What can hang from each mark:
muzib: guvus rosep
siter: guvus rosep supem
dizig: dazoziz guvus supem
guvus: dizig muzib
rosep: siter
melasib: nedofu seba supem
supem: dizig melasib
dazoziz: dizig muzib siter
nedofu: dizig
seba: dizig

Each row was made from one small tree. Brackets hold a mark, then the marks that hang from it, in alphabetical order. Every link used is in the known rows. Write each row's tree.
Known rows:
{supem dizig {melasib seba}}: [-24 -34   8  17  16   4  -7   4 -17  10   9  30   3 -19  21   2  18  -5
  -6  19 -14 -16   1  21   8   0  16  14 -19  26   2  12  30  15  35  40
   1  -5 -39]
{seba {dizig {dazoziz muzib} guvus}}: [  9  33   9   5  41 -12   6  13  -5  -1  -3  46   3 -48   4  -8   4 -18
 -20   2  14  -4  19   0   3   1 -15  16  16  12  36  12   0  10 -27   3
  28 -31 -12]
{siter {guvus {dizig {supem {melasib nedofu}}}}}: [-15 -13  13  34   6 -22  -7  28 -12  18 -18 -37  20   0  19  -1  22  -1
 -15  14  -5  -7  13   9  -5  -9 -10   1 -12  32   0   6  23   9 -10 -10
   0  -2 -30]
{nedofu {dizig dazoziz guvus}}: [-15  22  13  16  22 -17  11  14  -9   3   4   1   6  -5   0   2  19  -2
 -21  -9   7 -11  12  12  16   5 -21  -1   4   6  42  16   7  11   7  26
  14 -28 -22]
{dazoziz {dizig supem} muzib}: [-15  19   4  -1  45  10  23  28   7   1 -13  54  -6 -63   7  -2  38 -13
   1  -5   8  -1  27  26  -3   7 -28  12   6  14 -15  18   8 -15 -31   9
   7 -18 -16]
{dizig supem}: [ -3  18  17  14  19   5   4  10  -1   5   4   4   5 -12   5   5  27  -8
  -3  14  -1  -9  22  18  17  -1 -24  -3  -2  21 -20   2  13   1 -18  -1
   9  -8  -3]
{supem {dizig {dazoziz siter}} {melasib nedofu seba}}: [  4 -27  13  37  32   4  -9  14 -17  11   0  28  13  -6   4 -14  13   3
 -19  15 -10 -11   7  19 -11  -7  21  21 -12  28  25   7  28   2  33  32
  -6   0 -47]
{rosep {siter {guvus dizig}}}: [  3   1  18  22 -11 -12  -6  30  -5  20 -11 -38  13  -1  24  48  18   4
 -15   7   8 -11  14   4   4  -1 -19 -19   3  27   4  12   8  28  -4  -4
   0  -3 -18]
{guvus {dizig dazoziz {supem {melasib nedofu}}} muzib}: [ -7   1  30  26   8   2 -28   2  -4  28 -21 -40  37 -43   3  19  28  -3
 -35   0  -6  -9  10  19  11  -8 -11  -7 -14  14  12   1  23   9  -6 -18
   9  -6 -18]
{muzib rosep}: [  4   5  -3   7   6  15  14  25  -6  29  -6  -5  -9 -31  15   2  13 -27
   6  -8   7  -1  16  -4   2  -7 -10  -3   6  11   4  18   4   5 -12   3
  17   5  -7]
{nedofu {dizig supem}}: [-31  21   9  14  12  -4  12  19  -6   1   3   2   5 -12   7   5  39   3
   0   9   1  -7  13  21  22   6 -23   0  -3  22 -16  22   3  -1   1  20
  14  -9 -16]
{guvus {dizig dazoziz} muzib}: [ -4   3  27   7  -1   8 -23  18   2  21  -7 -43  34 -45  -3  24  20  -9
 -27 -14   7  -3   4  11   9   0 -19 -18 -20   5  28   8  10   5  -1 -14
  10  -9 -18]
{nedofu {dizig dazoziz}}: [ -8  20  11   8  14   0   9  27 -11   2   5  -8   9  -9  -2   6  24   6
  -7  -6   5  -7  11  14  11   8 -10  -4  -2  12  26  19   4   6  14  18
  17 -11 -23]
{guvus {dizig dazoziz {supem melasib}} {muzib rosep}}: [ -9  -1  24  11   6   7 -13   0   2  46 -27 -40  21 -60  13  18  28 -17
 -26 -10  -2  -9  16  22  24  -8  -8  -5  -3   9  13  12  15  20 -18 -20
  22  -7 -21]
{rosep {siter guvus}}: [ 12  17  13  24  -4 -12   2  31  -6  19  -2 -26  10   0  21  40  15   1
 -16   9  12 -12  17   2   2  -4 -14 -14   6  31   3   9   7  26  -2   1
   3  -1   1]
{guvus {dizig {dazoziz muzib {siter rosep}} supem}}: [ -7  -8  17   3  30   8   3  22   9  18 -24   1   2 -31  16   4  24 -14
  -9   3  11   1  29  17  10   3 -23  -1   8  11   9  13   6 -10 -30 -10
   6 -21 -51]
{dizig {dazoziz muzib} guvus supem}: [  8  29  24  21  42 -22  13  -2   4   0  -5  34   1 -51   6  -7  15  -8
 -40   5  12 -17  36  30  15  -1 -35  10  14   9  40  -1  15  12 -27   2
  11 -48 -13]
{dizig {dazoziz muzib} guvus {supem melasib}}: [  2  20  21  28  46 -21   7 -17  -7  12 -18  32  -3 -50   9  -7  13  -9
 -44   9   1 -19  33  21  19  -5 -11  18  17   8  38  -4  25  20 -24   9
  15 -46 -13]
{nedofu {dizig {dazoziz muzib} guvus supem}}: [-22  31  20  15  37 -24  17  10  -1  -4   0  26   4 -43   7  -5  29   5
 -26   0  12 -15  26  33  22   5 -29   8  10  11  31  19   8   9  -7  22
  14 -39 -27]
{supem {dizig {dazoziz {siter {guvus muzib} rosep}}}}: [ -1  -2  11   0  26   1   8  28   7  26   9  16  12 -15  24   1  19 -12
  -8   6   9  -8  11  26   7   8  -3  -1  -1  10  24  12   5   5  -2  14
   9  -6 -26]
{guvus dizig {muzib {rosep siter}}}: [-11  -1  18   2 -16  15 -17  18   5  43 -20 -46  20 -59  24  47  27 -21
 -15 -14   9  -1   6   5  13  -6 -20 -25  -7  13  -2  21   4  20  -8  -8
  14   5 -15]
{rosep {siter {guvus muzib} {supem dizig melasib}}}: [ -5   7  15  20  -4 -19  -2  20   1  36 -10 -41  15 -33  42  49  24  -7
 -14  19  -1 -16  12   2  11  -5   3  -7  -8  28   0   8  14  45 -12  16
  -1   5  -2]
{melasib seba}: [-12  -8  12  21  10   6   2  34  -8  -8   5  -7  12 -13   0   3  14  -6
  -4   6   9  -8  10  14  -3   2 -12   3 -15  30  15   9  30  -3  18   7
   1  -8 -23]
{muzib {guvus {dizig supem}} {rosep siter}}: [  3  -2   8  10   6  31   2  -4   4  39 -28 -26 -12 -31  36  27  24  -5
  -2  -4   9  -2  27   8  15 -22 -15 -14  13  20  -8  31  21  29 -23 -23
  16   1 -28]
{muzib {guvus dizig} rosep}: [ -6 -18  -4   3   8  38   5  10   1  35 -23 -29 -13 -32  24  -1  13 -14
   5 -15   9   7  17  -9   1 -16  -5  -9  -1  12  10  32  21   9 -17 -15
  19   4 -31]
{melasib nedofu seba {supem {dizig guvus}}}: [ -5  -9  15  42  16 -17  -8  30 -20 -20  14  46  21 -32  11 -51   7   1
 -21  16   3  -9   5  19 -12 -13 -26  16 -34  42  34  14  68  -9  49  24
 -30   0 -49]
{siter {guvus {dizig dazoziz} muzib} rosep supem}: [-16   2   8  -2  -8 -22  13  52  12  34 -35 -94  23 -23  47  11  20 -30
  -1   2   9  -9  15   2  -2   6 -14 -11 -11  17  32   8  23  19 -55 -24
   7  -2 -30]
{nedofu {dizig {dazoziz {muzib guvus} siter} supem}}: [-17  20  14  16  47   9  21  21   9   6 -13  18  -5 -38   1  -2  34  16
  -8  -2  18   0  28  23  16   1 -11   9  12  14  16  25  10 -11  -8   8
  20 -20 -32]
{dazoziz {siter guvus rosep}}: [-13  -7  -5   7  21   4  23  49   4  30 -15 -14  -3  23  19   0  15 -26
  12   7  14   4  18 -10  -2   3  -9   3   9  20   2  10   3 -19 -25  -2
   2  -3 -18]

Which tree is each row?
[ -9  -9  19   0   8  15 -14  26  10  33 -21 -41  27 -24   4  26  22 -20
 -16 -14   9   2   7   4  11   3 -16 -16  -8   4  21  10   7 -10 -14 -16
   6  -8 -27] : {guvus {dizig {dazoziz {siter rosep}}} muzib}
[ -2 -16  14   9  27   7  -2  35   6  13 -25 -27   3 -38   7  12  15 -13
 -14  -7  10   7  21  -9  -1   4 -15   0  -6   9  21  14  -3 -12 -27  -1
   3 -15 -47] : {guvus {dizig {dazoziz muzib {siter supem}}}}
[  9   9  14  12  16   2  -1  20 -16   2  20  40   4 -32   9 -27   9   1
  -9   7  -4  -6  12   9  16   0 -12   5 -23  17  26  10  36   0  21  15
  -7   1 -29] : {melasib {supem {dizig dazoziz}}}
[ -6  -5  11  23   6 -13  -1   3  -5  17 -11 -11  -1 -19  36  38  16 -13
 -17  20  -5 -21  15   4  16  -7  -5   0  -6  32   2  11  19  43  -3  33
  -4 -10 -21] : {rosep {siter {supem {dizig guvus} {melasib seba}}}}
[  7  -9  12  31  31  -8  18  44   3  18 -21 -44   3   0   1   0  10  -6
 -15   4   7  -3  24  -2   0  -2   6  17  -6  23  37   2  22  -1 -19   0
   5 -11 -23] : {dizig {dazoziz {siter guvus {supem {melasib seba}}}}}
[ -2  21  16  11   2 -11  -3  10   7  20   1 -18   8 -33  33  45  21 -17
 -19  13   5 -16  14   5  16  -4 -24 -17  -6  25   2  12   7  35 -15  25
   2  -7   2] : {rosep {siter {supem {dizig {guvus muzib}}}}}
[-18  -2  -5  10  57   3  33  62  14  13 -21  36 -11 -39   1  -6  29 -14
   0 -14  25  15  26   7 -21   8 -13  23   7  15   4  24  -4 -36 -29  11
   3 -14 -19] : {dazoziz dizig muzib {siter guvus}}
[  4 -25  13  34  29  -3 -12  13 -20   2   1  43  15 -54  18 -17  10   5
 -20  16  -4 -17   9  27 -18  -4  22  23 -11  28  38   8  31  16  32  32
  -3  -2 -53] : {supem {dizig {dazoziz muzib}} {melasib nedofu seba}}
[-11  13   8  13  26   1  20  37   4  10 -10 -20   0  -3  -5   5  27  -3
  -2  -6  10   0  15  -1  13   9  -8   4  -1  12  21  22  -3  -7  -7  20
  13  -8 -27] : {nedofu {dizig {dazoziz {siter supem}}}}
[-15  12  15  11  21   0   5  28  -3 -14   1  23  16 -20   4  -4  22  -7
   4  21   3  -7  15  23   8  -1 -18  17  -1  40  -4  15  25   1  -6  -4
  18 -10 -20] : {melasib {seba {dizig supem}}}
[  9  21   7   7  46  -8  21  48  10   8 -12  13  -1 -41   7  -6  12 -14
  -1   6  17   5  23 -10  -4   2  -3  23  10  19  23  16  -8  -5 -42  -9
  28 -10 -19] : {seba {dizig {dazoziz muzib {siter guvus supem}}}}
[  2 -10  17   9  15   6 -10  23  -5   7  -9 -11   9 -47   6  10  13  -6
 -18  -7   8  -2  17   6  -2   5 -14  -7  -7   8  31  11   5   1  -7  -6
  10 -18 -43] : {guvus {dizig {dazoziz muzib}}}
[-36  22  13  15  19 -20  13   9  -5   0   0  10   2  -7   7  -1  35  -4
 -14   6   3 -11  14  22  27   3 -33   3   1  19  -2  20  12   5  -4  28
  11 -30 -19] : {nedofu {dizig guvus supem}}
[-16  12   2   1  -4 -11  11  43   2  34 -11 -33  22 -17  36  11  18 -26
   4   5  15  -8   9   9  -5   3 -11 -10  -1  19  19   5  23   9 -20 -12
   9   1   0] : {siter {guvus muzib} rosep}
[ 12  28  17  17  44 -18  22  -1   4  12 -10  32  -8 -67  17 -14  14 -18
 -36  -3  15 -17  41  30  18  -5 -31  13  21   6  40   8  14  14 -35  -1
  16 -41 -17] : {dizig {dazoziz {muzib rosep}} guvus supem}
[  3  13  14  19  32   8   9  34 -10 -16  -8  41   8 -64   0 -37   6   9
  -7   7  14   2  17  10   1  -8  -7  26 -10  31  46  21  63  -4  15 -16
   7  -6 -40] : {melasib {seba {dizig {dazoziz {muzib guvus}}}} supem}
[-16  11   3   6  50  22  25  30  13  14 -16  31 -10  11 -11   1  38 -20
   3  -7   5   6  25  16   8   0 -28  12   5  19 -31  16  -1 -35 -32   9
   5 -11  -5] : {dazoziz {dizig supem} siter}
[-21 -22  20  31   7   1 -19  13 -12   7 -20 -20  19 -10  10   5  26  -5
 -13  12 -12  -8  11  15   4  -7 -12   2 -14  32 -12   8  28   0   3   0
   1  -4 -43] : {guvus {dizig {supem {melasib nedofu seba}}}}
[ -8 -16  -4   4  24  31   6  20   4  24 -25   4 -15 -84  28  -1  14 -14
   1 -13  20   7  22  -2  -9  -9  -3   2   0   8  13  32  18   4 -15  -7
  15  -9 -38] : {dazoziz {muzib {guvus dizig} rosep}}
[-10 -12   1   5  14  35   8   2   5  32 -26 -25 -14 -34  25  -1  20 -11
   3  -9   7   5  23   7  10 -19 -13  -6   1  15  -2  32  25  10 -25 -20
  19  -1 -33] : {muzib {guvus {dizig supem}} rosep}
[ 11   6   7  27   2   1  -9   9 -11  22 -10 -19   4 -15  34  40  17 -11
 -11  21 -11 -14  15 -10   0  -9   2  -8  -5  34  -9  10   8  35  -7  24
  -7  13 -13] : {rosep {siter {supem dizig {melasib nedofu}}}}
[-26  -1  26  16   0 -20  -7  34   7  21 -10 -49  30 -27  17  13  30  -4
 -20   2   7  -4  10  20  10   0 -24  -9 -18  22   4   8  19   7 -17 -18
   7  -8 -14] : {siter {guvus {dizig supem} muzib}}
[-24  21  19  13  23 -12   1  17   2  -8   0  19  24 -33   4  -3  22 -14
 -15  15   8 -10  13  30  15  -4 -30  15  -4  35   7  11  33   4  -7   1
  16 -23 -10] : {melasib {seba {dizig {guvus muzib} supem}}}
[ -7  -4  16  15  26 -10 -11 -19 -11  29   6  29   8 -31  17   7  13 -14
 -39   5  -8 -20   4  17  21  -3   5   5  -7   6  36   3  23  31  11  34
   9 -26 -15] : {supem {dizig dazoziz {guvus muzib}} melasib}
[ -6   5   3  37  11 -32  15  46 -12  18 -25 -66   9  -7  19  -7  15  -3
  -9  11   0  -8  15 -12 -13  -5  13  11 -14  29  27   7  24  18 -21  11
   0   6 -21] : {siter guvus {supem {melasib {nedofu {dizig dazoziz}}}}}
[-23  38  26  15  23 -22   8   3   3   7  -1   0  19 -30   3   4  35   2
 -31  -3  10 -14  16  34  29   3 -34  -2   2  10  30  15  15  12  -3  13
  17 -32  -9] : {nedofu {dizig dazoziz {guvus muzib} supem}}
[  9  12   2  14  12  -1  15  37   0  24 -13   9  -7 -80  32  18  16 -12
  -7  -1  25  -3  26   2  -8  -5  -8   2  15  18  13  23  -2  19 -16  -1
  12  -5 -17] : {dazoziz {muzib {rosep {siter guvus}}}}
[-21  17   5   7  31 -10  20  20  -3  14  -8   7  -3  12   6   0  21 -13
 -12  -7  13  -7  15   7  18   8 -20   4  17   7  35  23   3  -2  -4  25
  12 -28 -31] : {nedofu {dizig {dazoziz {siter rosep}} guvus}}
[-30   0  12  -3  -7 -17   3  34   8  34 -20 -48  26 -17  43  11  30 -21
   2   9   8  -7  12  25   8   2 -23 -12  -1  23   2   8  26   8 -33 -22
  11  -7 -25] : {siter {guvus {dizig supem} muzib} rosep}
[-56  14  20  24  16 -20   4  -2  -4  10  -6   0  15 -28   9   7  38  -2
 -24   7   0 -14   6  30  29  -2 -19   8  -5  22   6  18  30  10  13  29
  12 -29 -17] : {nedofu {dizig {guvus muzib} {supem {melasib seba}}}}
[-26  19  21  26  21 -13  -7 -21  -1  26 -13   0  12 -34   7  10  23 -20
 -35   9  -3 -15  13  15  32 -12 -20   2  -1  14   1  -3  30  14 -16   9
   5 -30  15] : {dizig {guvus muzib} {supem melasib}}
[ -2   7  12   7   9 -26  21  43  13  28  -5 -49  12 -60  40  -2  21 -18
  -9   4   8 -10  16  17   4   0  -7   4 -25  14  30  14  11  27 -32   2
  10   4 -15] : {siter {guvus {muzib rosep}} {supem {dizig dazoziz}}}
[ -5  12  19  42  18 -12   2  37 -12 -21  -1  -2  32 -11  -6 -17  29  17
 -12  11   5 -15  14  38 -13  -4 -18   9  -5  41  26  16  38  -5  27  11
  -4   0 -41] : {melasib {nedofu {dizig dazoziz supem}} seba}
[ 10  24   8   7  47  -2  15  45   3   7  -9  32   4 -36   1  -7  11 -10
  -7   4  20   6  20  -6  -4   4  -2  21  15  17  25  16 -11  -7 -30  -9
  29 -12 -16] : {seba {dizig {dazoziz muzib {siter guvus}}}}
[-16  39  12  -1  27 -10   7   4   6  20  -7  28   8 -44  14  -2  23 -31
 -12   8   6  -5  14  13  26  -6 -31  11  13  21  -6  18   4  13 -37  -7
  32 -20  12] : {seba {dizig {guvus {muzib rosep}} supem}}
[-25   1 -19  -9  37   4  47  65  15  29 -34 -21 -16  23  22  -3  31 -40
  23  -5  11   6  23  -8 -11   8 -16  14   6  18  -8  20   7 -25 -61   5
  -2  -1 -20] : {dazoziz dizig {siter guvus rosep supem}}
[-13   4  23   7  -9  10 -15  10  10  40 -19 -41  22 -62  26  40  37 -18
 -18  -5   7  -5  14  21  25  -8 -30 -20  -3  17 -17  19   7  21 -18 -17
  16  -1 -15] : {guvus {dizig supem} {muzib {rosep siter}}}
[ 14  16  20  25  27   0   2  -7 -11  17  -8   2   2 -10  -1   2  21  -2
 -22  12  -9 -18  26  16  23  -5   1   7   6  15  10  -5  22  14 -14  -5
  17 -16  -6] : {dizig dazoziz {supem melasib}}
[  5   4  15   8  27 -12   1  -2  -8   4  22  36   3 -13  15  -7  10 -12
 -27   6   0 -17  14  26  13   4 -18   2  -6   9  35   9  12  19   6  33
   4 -27 -25] : {supem {dizig dazoziz guvus}}
[-32  -7  -7  -7   9  -9   9   1  -1  39 -21 -14  -3 -25  55   7  17 -47
   5  19 -11 -17   7  -7  16   1   2   0  -6  15   9   8  25  26 -36  31
   3 -10 -21] : {siter rosep {supem {dizig {guvus muzib}} melasib}}
